Each row comes from the steps of one path. Every step used is in the known rows, and no mark comes twice. Write the path behind each row, first mark first.
In the rows, zero is written as 128.
Known rows:
denu nuvev: [124 126 127 121 103 129 127 127 130 132 156 128 131 211 113 129 125 135
 130 127 126 126 130 121]
volevov denu: [131 125 128 127 129 128 128 134 130 122 128 130 128 125  17 145 129 127
 126 128 129 129 128 142]
bukep tedi: [104 144 129  96 122 131 127 133 135 130 129 100 118 114 137 152 128 138
 111 130 129 127 127 114]
bukep tedi nuvev ratog volevov denu: [114 147 130  94 101 134 126 147 130 128 117  96 117 155  75 162 123 120
 117 174 140 119 128 126]
nedi nuvev: [134 132 126 114  47 128 126 130 128 129 149 128 125 147 128 123 126 130
 131 132 137 125 134 131]
tedi nuvev nedi: [132 132 129 141 107 130 130 121 128 127 172 132 132 181 123 126 126 117
 134 163 104 130 134 138]
ratog mapa bukep: [165 132 123 125 119 127 131 125 149 129 130  80 125 122 135 131 129 141
 125 129 127 160 130 117]
ratog mapa bukep tedi: [150 141 123 104 116 130 131 129 153 131 131  62 119 113 141 146 129 147
 114 130 128 160 129 109]
mapa bukep tedi: [ 93 141 132  99 123 123 123 131 156 132 128  71 119 120 140 150 131 134
 112 131 120 128 127 114]
bukep tedi volevov: [110 143 130  99 122 133 133 128 128 136  93  97 116 127 133 127 127 132
 113 138 135 132 145 120]
bukep mapa: [210 127 130 128 126 127 136 127 126 131 130 100 127 131 127 113 125 129
 128 125 133 127 128 140]
volevov nuvev ratog: [125 136 126 132 181 127 126 147 117 118 130 129 127 143 121 146 126 110
 129 142 147 129 129 127]
mapa bukep tedi nuvev: [ 94 140 134  98 105 124 124 132 156 136 162  73 121 153 138 151 128 128
 117 155 124 127 127 121]
nedi nuvev ratog: [137 139 124 115  51 126 123 147 120 124 136 126 123 136 128 123 124 111
 132 150 146 128 136 130]
nedi nuvev ratog mapa bukep tedi: [148 149 121  97  42 128 125 147 137 125 138  81 116 125 137 136 125 124
 121 152 146 148 137 116]
nuvev ratog volevov: [138 139 126 127 130 130 125 146 117 122  40 117 123 127 126 129 127 114
 131 151 137 117 131 124]
bukep tedi nuvev nedi: [107 147 130 107 106 133 129 127 136 129 164 103 122 157 133 150 126 128
 116 157 111 129 132 122]
denu volevov tedi nuvev: [115 121 130 135 125 135 130 125 133 130 171 125 125 236  48 164 125 138
 121 155 133 125 124 125]
nuvev ratog: [132 137 126 130 133 126 124 150 118 121 111 127 125 116 129 127 126 104
 128 152 139 132 132 126]
denu nuvev ratog volevov tedi: [124 133 125 122 115 135 125 142 120 125  92 115 126 213  73 136 124 125
 120 149 134 116 131 116]
nedi nuvev ratog mapa bukep: [160 141 121 114  45 126 125 145 133 124 137  96 121 133 133 124 125 119
 130 151 146 149 138 123]
bukep tedi nuvev ratog volevov: [113 148 130  94 100 134 126 145 129 131 117  95 117 155 132 153 123 120
 119 174 140 119 128 119]
bukep tedi nuvev: [106 141 131  95  99 133 129 133 136 135 173 102 120 156 133 153 123 129
 116 160 134 126 126 122]
nuvev nedi: [131 136 125 147 138 128 129 118 128 119 115 129 130 129 128 124 132 127
 127 124  90 132 136 128]
mapa bukep tedi volevov denu nuvev: [ 97 137 132  98 111 125 127 130 153 136 112  70 119 172  73 139 129 133
 114 138 124 131 143 123]
ratog mapa bukep tedi nuvev nedi: [152 144 123 113 106 131 132 124 153 129 152  64 121 140 138 144 128 141
 117 148 112 161 133 113]
ratog volevov: [135 131 128 124 124 133 129 122 127 129  38 116 126 142 125 131 130 141
 131 127 125 109 126 125]

Write each row's path:
[151 140 125 103 101 131 131 128 153 133 159  64 120 140 139 147 126 142
 117 149 131 159 129 113] => ratog mapa bukep tedi nuvev
[120 125 128 135 164 127 129 123 132 126 136 132 128 218 104 168 128 143
 135 123 135 127 124 123] => denu volevov nuvev
[113 144 128  97 113 132 131 142 126 130  98  97 115 162  54 137 125 123
 113 150 140 134 148 125] => bukep tedi volevov denu nuvev ratog
[138 124 129 132 129 130 136 126 121 130  83 126 125 142  35 110 128 120
 129 138 135 134 150 147] => tedi volevov denu
[116 129 129 132 130 137 128 147 120 124 176 122 125 168  51 141 122 107
 110 179 142 126 129 130] => volevov tedi nuvev ratog
[130 130 128 126 163 134 130 124 125 125  51 118 127 162 120 145 130 141
 131 124 133 107 124 126] => ratog volevov nuvev
[149 131 123 122 108 126 126 145 138 123 140 101 126 182   9 146 126 123
 126 144 133 147 133 129] => volevov denu nuvev ratog mapa bukep
[131 136 126 139 170 134 130 117 124 119  42 118 128 163 120 142 132 141
 131 121 109 109 130 126] => ratog volevov nuvev nedi
[150 134 125 134 166 128 135 135 123 128  84  97 122 153 123 113 126 113
 130 150 148 151 152 130] => tedi volevov nuvev ratog mapa bukep
[135 149 126  96  98 134 129 146 130 130 164  91 117 144 136 152 121 121
 116 175 144 145 130 116] => bukep tedi nuvev ratog mapa
[150 148 122 111 123 127 127 150 138 123 112  74 117 103 138 141 126 119
 117 153 139 158 133 111] => nuvev ratog mapa bukep tedi
[109 148 130  96 103 131 126 147 129 131 162 101 118 148 134 152 122 114
 116 175 141 129 129 120] => bukep tedi nuvev ratog
[130 129 125 134 116 128 128 126 132 120 142 131 131 193   4 142 129 131
 126 126 104 130 134 136] => volevov denu nuvev nedi
[100 145 133  98 106 126 123 140 151 133 108  66 118 154 136 152 128 122
 119 167 128 119 128 118] => mapa bukep tedi nuvev ratog volevov
[163 140 121 128 126 125 127 148 134 122 113  88 122 110 134 129 126 114
 126 152 138 158 133 118] => nuvev ratog mapa bukep
[137 131 126 129 114 134 128 121 130 122  49 118 129 195  26 142 131 143
 130 125 106 111 131 132] => ratog volevov denu nuvev nedi
[142 141 124 113  48 130 124 143 119 124  79 118 122 145 126 124 125 119
 134 150 144 116 136 128] => nedi nuvev ratog volevov
[159 134 123 135 166 132 138 136 111 127  86 115 123 152 120 111 124 114
 130 150 153 151 152 131] => tedi volevov nuvev ratog mapa
[152 136 122 121 102 126 126 142 135 128 143  96 126 197 118 129 124 124
 128 147 134 150 134 113] => denu nuvev ratog mapa bukep
[139 134 129 126 101 131 127 142 119 129 112 122 127 179 122 130 122 107
 137 184 141 117 130 134] => tedi nuvev ratog volevov
[150 141 124 108 141 131 135 126 147 131 115  62 118 134 135 139 128 144
 116 133 136 161 139 113] => ratog mapa bukep tedi volevov nuvev
[134 149 125 102 152 135 135 138 123 129  95  87 114 132 131 138 124 128
 113 147 150 149 146 116] => bukep tedi volevov nuvev ratog mapa
[113 122 131 130 127 138 131 133 127 128 187 123 127 177  51 142 124 122
 110 163 135 124 126 132] => volevov tedi nuvev
[ 95 145 131 113 154 125 129 123 149 129 100  70 119 143 133 137 132 130
 114 134 110 133 144 120] => mapa bukep tedi volevov nuvev nedi
[117 126 128 136 127 134 128 137 127 126 162 125 124 230  48 164 123 126
 120 167 139 128 126 124] => denu volevov tedi nuvev ratog
[131 129 125 123 112 127 125 146 125 122 139 129 128 184   5 144 126 117
 127 143 134 130 132 136] => volevov denu nuvev ratog
[140 137 125 127 131 130 125 149 119 118  40 118 123 125  55 140 128 114
 130 150 138 118 131 133] => nuvev ratog volevov denu
[149 133 122 136 163 128 130 136 127 121 127 120 125 205 106 167 125 135
 135 138 145 146 127 118] => denu volevov nuvev ratog mapa
[ 99 139 133 102 124 125 128 130 152 133  99  70 117 129  81 138 131 130
 113 138 124 132 141 126] => mapa bukep tedi volevov denu
[133 131 127 129 126 136 130 146 133 125 177  93 123 166  56 143 123 113
 109 179 140 143 129 125] => volevov tedi nuvev ratog mapa bukep
[169 140 119 115  45 130 127 145 122 123 138 113 121 131 130 123 123 120
 131 150 150 149 138 124] => nedi nuvev ratog mapa
[134 132 129 128 103 128 127 146 120 128 169 129 128 170 123 129 121  99
 136 184 143 130 131 136] => tedi nuvev ratog
[136 126 127 120 109 134 128 126 131 127  56 118 128 194  27 144 129 144
 130 127 125 108 128 131] => ratog volevov denu nuvev
